In the rows, 128 means zero.
Known rows, with every step that occurs
kubov > libi: [129 149 126 132 133 128 147 122 151 115 142 115 142 113 112 126 123 133
 140 113 126 139 135 131 125 132 139 137 146 127 123 113 138 141 133 137
 114]
libi > kubov > lubola > modek: [128 160 129 131 138 136 146 135 172 118 130 119 148 125 111 119 106 132
 131 112 124 133 138 157 106 131 124 137 144  99 135 130 144 184 143 123
 121]
rokizop > taka: [124 141 131 143 125 131 127 117 169 129 138 154 149 142 130 130 139 134
 150 134 141 139 120 134 128 117 154 124 127 134 126 121 125 129 127 153
 121]
libi > kubov > lubola: [128 160 129 135 137 131 144 135 172 120 132 116 147 123 115 121 112 128
 132 113 128 135 137 141 115 130 125 135 147 105 134 128 139 168 140 128
 122]
libi > kubov > relolag > modek > lubola: [131 163 131 124 142 128 146 139 175 112 128  89 147 120 108 115 106 126
 137 115 116 127 137 134 109 135 120 137 156  91 131 133 138 159 143 122
 121]
nufu > relolag: [123 143 137 136 135 145 139 127 146 115 133 110 136 114 122 119 131 129
 138 129 130 145 130 126 125 128 130 129 149 133 122 134 129 102 137 130
 115]
kubov > relolag > modek > lubola: [134 157 128 127 142 137 145 135 170 114 131 113 147 103 105 119 111 125
 139 123 114 129 130 132 122 139 116 135 150  95 122 133 139 132 140 128
 114]
rakade > moneb > lubola > modek > libi > kubov: [134 126 144 137 129 132 146 124 173 111 127 170 151 120 120 130 107 144
 135 114 118 139 148 171 107 138 127 141 150 141 120 113 154 170 141 116
 117]
moneb > lubola > modek > relolag > kubov > libi: [134 131 146 130 137 148 152 134 175 110 133 165 147 116 106 121 102 130
 142 123 114 136 134 175 107 137 128 139 143 113 122 120 153 168 144 115
 114]
modek > lubola > kubov: [130 150 136 138 134 138 151 129 180 119 133 137 154 127 109 124 108 138
 134 124 127 132 131 144 123 129 121 136 126 103 128 122 153 161 140 129
 124]
libi > kubov > lubola > modek > relolag: [129 161 132 129 140 137 147 137 183 116 129 116 147 123 109 117 103 131
 135 114 120 135 136 158 106 133 123 139 150  92 133 132 145 187 144 121
 120]
lapa > taka > rokizop: [123 128 110 143 124 132 119 117 175 137 142 171 150 138 132 127 143 151
 137 126 145 146 126 119 140 116 156 127 140 134 126 135 126 125 128 145
 127]
relolag > modek: [130 154 122 136 132 138 141 131 128 115 131 110 147 120 113 120 123 131
 133 124 123 131 128 119 119 131 120 131 136 115 126 128 132 130 140 131
 119]
libi > kubov > lubola > moneb: [127 158 129 135 137 130 147 137 172 119 131 156 149 130 113 121 106 138
 130 107 127 133 140 150 108 130 123 137 136 110 135 126 145 163 141 127
 121]
lubola > kubov > libi: [128 144 133 130 133 137 152 122 152 113 133 120 150 133 112 123 112 145
 140 114 124 129 143 140 117 128 137 137 141 110 128 117 150 166 138 126
 125]
relolag > kubov: [128 150 126 137 132 136 147 131 137 115 129 108 146 129 122 120 123 133
 136 117 129 128 128 126 119 126 116 130 144 113 130 126 132 122 141 129
 122]
lapa > taka: [124 133 115 143 127 134 124 118 159 132 141 137 151 126 128 126 137 147
 139 127 141 140 129 124 138 119 149 129 137 127 123 130 128 129 130 138
 122]
moneb > rakade: [126 137 128 144 130 134 134 111 141 121 138 187 153 127 118 132 126 161
 129 120 127 130 138 144 125 130 125 135 130 154 120 117 141 133 131 128
 113]
relolag > kubov > lubola > modek: [130 156 127 133 135 145 153 136 158 114 125 123 146 120 112 119 110 134
 135 111 122 130 131 150 111 132 108 134 144  93 133 128 142 146 147 123
 119]
kubov > relolag: [130 145 128 132 139 138 138 126 156 119 137 124 149 108 117 123 121 130
 139 126 126 129 132 136 128 131 133 132 150 116 121 133 134 132 132 132
 113]
modek > lubola > kubov > relolag > nufu: [132 154 136 131 141 140 152 133 191 116 130 133 150 115 103 122 105 133
 136 120 119 127 133 143 121 135 121 136 146  92 125 126 153 151 142 124
 120]
modek > lubola > potir > bepi: [129 152 127 142 133 133 139 149 163 124 134 188 161 128 114 122 116 138
 127 132 130 135 125 132 121 129 115 131 110 108 131 122 156 137 137 134
 115]
libi > kubov: [126 154 129 135 134 128 140 130 151 118 133 104 148 134 121 119 118 131
 132 118 131 131 136 133 113 125 133 134 144 118 132 128 134 162 137 129
 124]
lubola > modek > libi > kubov > relolag > nufu: [131 156 131 123 141 143 151 131 166 107 130 109 145 123 100 110 104 139
 141 116 113 125 136 162  99 136 131 148 158  97 124 121 147 176 147 119
 115]
rakade > moneb: [129 133 130 144 126 127 136 116 147 118 130 148 150 119 131 136 126 146
 132 118 130 139 140 139 124 131 128 131 146 151 120 120 138 136 132 130
 117]
nufu > relolag > kubov > lubola > modek > libi: [126 154 140 127 140 150 154 137 170 107 124 100 133 112 110 111 115 130
 145 116 116 143 131 139 113 136 110 138 161 101 126 131 138 110 149 120
 116]
modek > lubola > moneb: [130 150 130 141 134 132 149 133 175 120 138 194 153 125 107 127 110 144
 131 119 130 133 128 151 119 131 118 137 112 123 126 119 152 137 138 136
 116]
rakade > moneb > lubola: [132 121 141 145 126 131 139 121 161 118 131 182 151 114 128 137 119 140
 132 119 127 141 145 154 122 135 129 132 145 156 118 115 146 143 134 123
 117]
moneb > lubola > modek > relolag: [133 126 145 136 135 151 145 131 169 115 136 179 151 116 111 122 106 130
 138 132 120 136 132 177 112 134 133 137 134 122 121 124 151 171 140 118
 114]
rokizop > taka > lapa: [123 135 128 145 123 126 122 113 185 133 142 166 149 164 132 135 144 132
 155 134 144 141 118 126 135 114 166 123 129 133 127 119 118 118 124 156
 128]
relolag > modek > lubola > potir: [132 158 124 134 135 136 147 147 147 114 126 137 151 128 101 118 114 131
 129 124 119 132 125 131 116 134 109 136 126 101 130 125 146 135 145 126
 118]
lapa > taka > rokizop > bepi: [122 130 113 141 121 129 119 116 181 141 140 198 150 133 135 122 147 149
 138 127 147 148 121 122 141 114 158 123 137 142 126 133 126 122 126 148
 128]
potir > lubola > moneb > rakade: [129 119 138 143 130 135 152 122 142 121 137 231 158 128 125 128 107 157
 132 120 130 137 137 155 105 132 131 135  84 141 125 120 161 128 136 126
 111]

Rows
[124 147 137 132 136 145 146 133 148 110 126  93 134 119 122 115 126 128
 141 122 125 141 130 122 118 129 117 130 157 117 126 135 129  92 143 124
 118]
nufu > relolag > kubov
[130 160 133 130 138 129 154 141 177 113 133 123 149 132 102 113 109 135
 143 112 119 134 134 140 116 133 125 151 151 102 128 111 148 165 142 128
 120]
modek > libi > kubov > lubola > potir
[130 151 131 133 143 143 141 130 170 114 134 121 140 107 110 118 121 125
 143 126 118 134 120 125 125 135 132 132 172 107 114 129 134 124 140 125
 111]
modek > relolag > nufu
[133 132 146 134 134 144 150 133 170 113 135 167 150 123 107 118 104 132
 138 123 119 134 139 175 106 134 133 144 136 122 125 115 154 180 142 118
 117]
moneb > lubola > modek > libi > kubov
[126 159 137 125 141 143 152 147 162 106 122 102 136 120 103 108 116 128
 142 118 112 143 133 126 111 138 113 141 159 101 126 129 140 112 149 119
 117]
nufu > relolag > modek > libi > kubov > lubola > potir
[132 152 126 127 140 139 141 132 151 114 132 110 147 107 111 119 117 128
 140 124 117 127 132 128 121 136 123 133 153 104 122 135 134 129 138 128
 114]
kubov > relolag > modek
[129 161 131 131 137 128 150 144 178 115 133 134 152 127 107 111 109 137
 142 115 119 134 135 130 115 133 123 147 145  98 130 111 151 161 142 130
 119]
modek > libi > kubov > lubola > potir > bepi
[130 125 143 134 132 137 159 124 152 117 134 139 153 124 124 122 104 138
 140 121 127 140 138 142 109 131 141 135 107 108 128 122 161 157 139 124
 120]
potir > lubola > kubov > libi
[128 147 127 142 135 139 147 127 169 123 136 235 153 118 108 131 110 156
 129 108 126 134 139 161 119 135 115 137 120 131 126 119 153 137 136 129
 111]
kubov > lubola > moneb > rakade
[132 166 127 127 138 132 153 138 162 109 128  93 144 120 100 111 110 130
 141 113 112 133 133 123 112 138 114 145 151  94 127 118 140 151 147 126
 121]
relolag > modek > libi > kubov > lubola
[135 125 146 134 131 134 149 126 176 110 123 168 152 116 117 130 105 145
 139 113 113 135 151 156 114 141 122 140 156 131 119 114 156 155 141 114
 120]
rakade > moneb > lubola > kubov > relolag > modek > libi
[127 151 123 142 133 140 138 149 154 128 133 201 159 119 118 123 117 137
 126 125 130 137 131 136 124 131 117 128 120 106 134 125 153 139 136 132
 113]
kubov > lubola > potir > bepi
[126 135 126 144 131 134 142 120 139 119 137 252 157 139 114 131 116 173
 128 111 128 125 141 158 111 130 123 137 109 156 124 116 150 124 134 129
 112]
lubola > moneb > rakade
[127 159 138 125 141 143 154 141 168 106 125 113 134 115 104 109 113 133
 143 114 112 143 135 128 109 139 112 142 155 106 125 128 139 109 149 122
 117]
nufu > relolag > modek > libi > kubov > lubola > moneb
[131 131 141 132 134 139 157 128 156 114 134 132 153 123 119 115 101 136
 141 125 123 139 133 159  98 132 137 143 107 106 127 123 159 171 143 122
 115]
potir > lubola > modek > libi > kubov
[125 152 138 129 139 151 151 137 162 110 123 104 134 113 115 114 117 129
 140 118 120 142 131 139 113 134 111 132 157 105 127 136 136 108 147 120
 116]
nufu > relolag > kubov > lubola > modek
[131 160 133 125 142 129 151 133 180 109 134  93 143 119 103 110 111 131
 147 112 114 128 136 130 115 136 132 149 173 101 121 114 141 150 142 127
 118]
modek > libi > kubov > relolag > nufu
[129 150 129 140 134 133 145 145 163 121 133 170 156 134 106 124 116 135
 128 128 130 134 123 147 123 129 119 136 119 113 130 121 152 142 138 130
 117]
modek > lubola > potir
[133 129 146 134 136 151 148 134 170 113 132 171 149 118 110 120 104 130
 139 128 118 135 132 175 108 135 126 137 138 115 123 124 151 166 143 115
 115]
moneb > lubola > modek > relolag > kubov
[129 157 133 131 136 127 150 130 169 112 136  98 146 130 108 113 115 135
 145 115 122 133 134 131 117 130 132 149 153 113 124 111 140 160 140 132
 122]
modek > libi > kubov
[130 158 134 131 138 128 155 131 185 112 134 154 149 129 100 116 105 149
 143 105 116 132 140 147 112 136 121 154 146 114 125 107 151 161 142 127
 118]
modek > libi > kubov > lubola > moneb > rakade
[129 122 143 139 130 141 154 124 145 120 132 148 157 128 130 122 107 138
 137 129 132 137 135 142 111 127 139 131 101 112 129 128 158 154 138 124
 122]
potir > lubola > kubov
[132 163 128 128 138 131 155 136 163 108 127 140 147 126  97 113 105 146
 139 106 108 129 138 134 106 140 109 149 143 104 127 114 147 147 148 122
 118]
relolag > modek > libi > kubov > lubola > moneb > rakade
[127 149 125 141 134 141 144 145 154 125 132 183 154 126 109 125 117 134
 127 120 131 137 129 150 125 130 121 133 129 111 132 125 149 144 137 128
 115]
kubov > lubola > potir
[128 156 139 125 140 144 153 136 168 106 125  93 134 111 105 114 115 129
 142 120 113 144 133 125 115 138 114 136 153 102 124 130 141 112 147 122
 118]
nufu > relolag > modek > lubola > kubov > libi
[129 154 127 137 135 139 154 138 158 116 127 161 147 125 113 121 110 140
 135 105 125 130 132 142 113 131 106 134 136 104 133 124 143 124 144 127
 119]
relolag > kubov > lubola > moneb
[131 150 132 124 139 147 151 130 162 107 130 112 145 123 106 115 105 139
 145 121 113 132 127 164 103 134 123 140 149  94 124 128 144 169 146 119
 114]
lubola > modek > relolag > kubov > libi
[134 135 146 129 139 146 151 136 179 110 132 163 146 113 102 116 101 129
 139 119 113 130 140 173 104 140 133 144 153 112 122 117 154 170 145 113
 114]
moneb > lubola > modek > libi > kubov > relolag > nufu
[129 154 126 136 135 140 152 147 151 116 124 144 149 132 112 120 115 133
 133 111 125 131 129 140 116 130 107 133 141  98 135 126 143 128 144 122
 120]
relolag > kubov > lubola > potir
[134 123 144 137 130 135 145 125 168 112 123 172 153 117 122 133 108 144
 135 115 117 135 151 156 114 139 123 134 151 134 120 119 153 152 139 114
 120]
rakade > moneb > lubola > kubov > relolag > modek
[133 135 141 127 139 142 158 131 165 111 131 129 149 113 114 113  99 132
 142 121 117 135 135 157  96 138 136 142 124  98 124 125 159 161 146 118
 112]
potir > lubola > modek > libi > kubov > relolag > nufu
[132 126 143 131 135 143 156 129 152 116 128 136 156 120 124 119 101 135
 140 126 123 134 137 141 107 133 133 133 110  97 128 133 159 151 141 120
 120]
potir > lubola > kubov > relolag > modek
[127 160 138 125 141 143 152 139 168 106 125  86 133 111 106 109 116 126
 144 118 112 144 133 122 114 138 114 141 163 103 124 129 136 113 148 122
 117]
nufu > relolag > modek > libi > kubov > lubola
[130 160 129 125 141 130 143 137 162 112 128  87 147 123 112 115 110 127
 137 115 118 126 139 131 108 133 124 136 158  97 131 135 135 157 142 122
 121]
libi > kubov > relolag > modek
[127 156 130 136 137 129 146 134 174 118 131 176 151 131 111 123 105 148
 129 105 124 131 143 154 106 133 119 139 135 117 134 124 148 163 141 123
 119]
libi > kubov > lubola > moneb > rakade
